Each row was made from one small tree. The marks that hang from a mark follow it in brackets, in alphabetical order. Every link used is in the known rows. Write each row's tree.
In the rows, zero is written as 128.
Known rows
nupi[gavevev[pira[gifot]] mabopan]: [118 135 152 162 134 156 120 180 118 135  83 134 158 166 113 152 111 147
 109]
gavevev[nupi pira[gifot[litanu]]]: [ 97 136 155 180 140 188 136 176  96 147 112 143 147 147 150 162  92 156
 102]
gavevev[nupi pira]: [117 138 154 168 126 183 150 182  96 120  80 127 128 158 117 148  94 147
  92]
pira[gifot[litanu]]: [124 130 140 173 138 161 131 140 111 150 126 154 155 141 138 147  92 140
 107]
mabopan[litanu nupi]: [139 133 134 151 139 157 130 164 120 108 102 150 153 142  93 132 107 131
  89]
mabopan[litanu nupi[gavevev]]: [145 137 136 156 135 175 136 180 127  89  85 134 151 145 112 121 132 139
 108]
pira[gavevev gifot kufab[nupi]]: [146 120 172 176  90 171 146 124 111 102  74 124 125 125  76 121  83 137
  67]
kufab[nupi[gavevev mabopan[litanu]] pira]: [115 143 147 158 132 159 163 155 133  73  80 126 128 144  57 128 119 150
  83]
nupi[mabopan[litanu]]: [121 137 123 149 134 144 149 149 129 116 115 160 141 152  43 132  98 139
  69]
mabopan[nupi[gavevev]]: [163 135 145 162 142 175 135 154 124  97  66 120 151 141 140 120 124 134
 109]
gavevev[nupi[mabopan[litanu]] pira[gifot]]: [ 93 137 148 167 152 165 142 205 113 137 111 152 152 154  71 158 102 157
  73]
nupi[gavevev[pira[kufab]] mabopan[litanu]]: [100 148 139 139 105 170 133 170 103  87  98 148 139 161  51 141 110 151
  74]
pira[gifot[litanu] kufab[nupi]]: [119 134 158 171 109 173 151 120 103 116 123 148 129 127 112 129  92 141
  67]
pira[gavevev gifot kufab]: [143 118 158 174 116 164 122 130  99 124  88 132 146 129  80 133  76 135
  82]
nupi[gavevev[pira]]: [124 139 149 159 102 172 129 181 104 112  68 124 135 173 132 143 112 145
 126]
gifot[litanu]: [127 137 131 162 122 170 143 120 113 126 115 151 136 146 122 136  91 139
 101]
gavevev[nupi]: [140 135 147 175 143 183 167 159 111 115  90 125 123 140 107 126  99 143
  80]
mabopan[litanu nupi[gavevev[pira]]]: [122 140 144 148 120 176 118 201 112  94  74 137 154 164 120 143 125 144
 118]
mabopan[litanu nupi[gavevev[pira[gifot]]]]: [117 131 153 159 135 167 104 221 110 118  85 140 172 159 135 154 127 145
 126]
pira[gavevev]: [153 124 143 169 103 167 139 124 119 114  66 128 134 144  87 126  79 135
  97]
nupi[gavevev[pira[gifot]]]: [118 132 159 169 119 163 115 203 103 137  81 126 153 169 146 153 115 145
 134]
pira[gifot]: [135 125 149 172 141 144 129 166 111 148 108 140 151 145 118 141  97 132
 105]

Write each row's tree
[142 142 156 156 106 177 173 118 126  71  75 125 113 139  65 105 115 143
  48] | pira[kufab[nupi[gavevev mabopan]]]
[111 140 159 161 119 191 147 165  77 105  89 128 121 147  96 145  86 148
  65] | gavevev[nupi pira[kufab]]
[146 140 162 164  91 185 168 141 112  71  75 117 107 141  97 106 119 140
  75] | pira[kufab[nupi[gavevev]]]
[128 142 127 154 130 163 156 164 137  98  97 145 140 156  63 122 122 150
  88] | nupi[gavevev mabopan[litanu]]
[152 132 143 177 138 187 170 117 134 104  63 123 129 132  60 121  81 150
  58] | pira[gavevev[nupi[mabopan]]]
[123 134 173 174  95 169 137 199 114 115  67 119 131 167 141 138 121 148
 119] | kufab[nupi[gavevev[pira[gifot]]]]
[128 143 157 154  94 172 157 154 129  90  56 125 121 171  93 128 115 148
  85] | kufab[nupi[gavevev[pira] mabopan]]
[139 137 165 166 124 168 160 138 124  96  87 126 130 135  79 115 118 143
  57] | pira[gifot kufab[nupi[gavevev mabopan]]]
[ 98 144 137 155 133 174 156 184 114 112  98 149 134 159  56 148  98 157
  64] | gavevev[nupi[mabopan[litanu]] pira]
[ 96 144 149 137  84 158 151 149 107  86 101 156 119 157  25 138  92 145
  41] | gavevev[pira[kufab[nupi[mabopan[litanu]]]]]
[139 129 157 167 121 153 151  94 129  90  51 116 126 134  46 132  74 140
  68] | kufab[nupi[mabopan] pira[gavevev]]
[109 131 176 160  93 159 130 167  89 119  93 136 130 151 100 145  92 138
  75] | gavevev[pira[gifot kufab[nupi]]]
[115 133 145 166 132 167 126 125  92 136 139 156 149 129 116 144  85 138
  80] | pira[gifot[litanu] kufab]
[134 126 163 180  87 185 147 100 110 105  94 139 129 121  95 124  78 143
  70] | pira[gavevev gifot[litanu] kufab[nupi]]
[136 133 134 172 131 186 172 144 138  96  80 136 130 134  32 122  89 156
  58] | pira[gavevev[nupi[mabopan[litanu]]]]
[136 123 142 183 116 172 127 120 118 140  98 145 156 135 121 141  78 144
 111] | pira[gavevev gifot[litanu]]
[134 124 166 178 137 144 136 113 129 113  63 118 144 131  62 141  76 140
  75] | kufab[nupi[mabopan] pira[gavevev gifot]]
[111 135 156 171 156 165 140 178 109 144  94 136 149 153  98 157  94 150
  74] | gavevev[nupi[mabopan] pira[gifot]]
[122 142 131 164 153 174 175 164 129 107 109 148 130 141  49 126 104 152
  53] | gavevev[nupi[mabopan[litanu]]]
[131 128 144 183 148 177 159 163 136 121  91 140 149 130  47 131  91 158
  65] | pira[gavevev[nupi[mabopan[litanu]]] gifot]
[121 143 143 151 117 164 134 160 118 111  70 131 141 172  99 142 109 147
 100] | nupi[gavevev[pira] mabopan]
[111 134 165 162 115 171 113 189  84 122  91 128 149 156 125 150 108 143
 107] | nupi[gavevev[pira[gifot kufab]]]
[ 98 140 148 174 155 181 142 153 108 147 112 150 151 147 118 162  89 158
  77] | gavevev[nupi[mabopan] pira[gifot[litanu]]]
[100 138 143 157 130 154 123 206 123 126 100 148 163 169  85 154 119 153
 107] | nupi[gavevev[pira[gifot]] mabopan[litanu]]
[116 136 163 184 137 173 142 148 114 108  93 120 140 133 149 143 113 150
 121] | kufab[nupi[gavevev] pira[gifot[litanu]]]
[123 132 147 163 114 152 154 121 134  81  69 131 129 134  19 133  81 146
  66] | kufab[nupi[mabopan[litanu]] pira[gavevev]]
[ 90 135 151 159 115 167 108 147  76 140 128 157 153 148 124 165  80 142
  91] | gavevev[pira[gifot[litanu] kufab]]
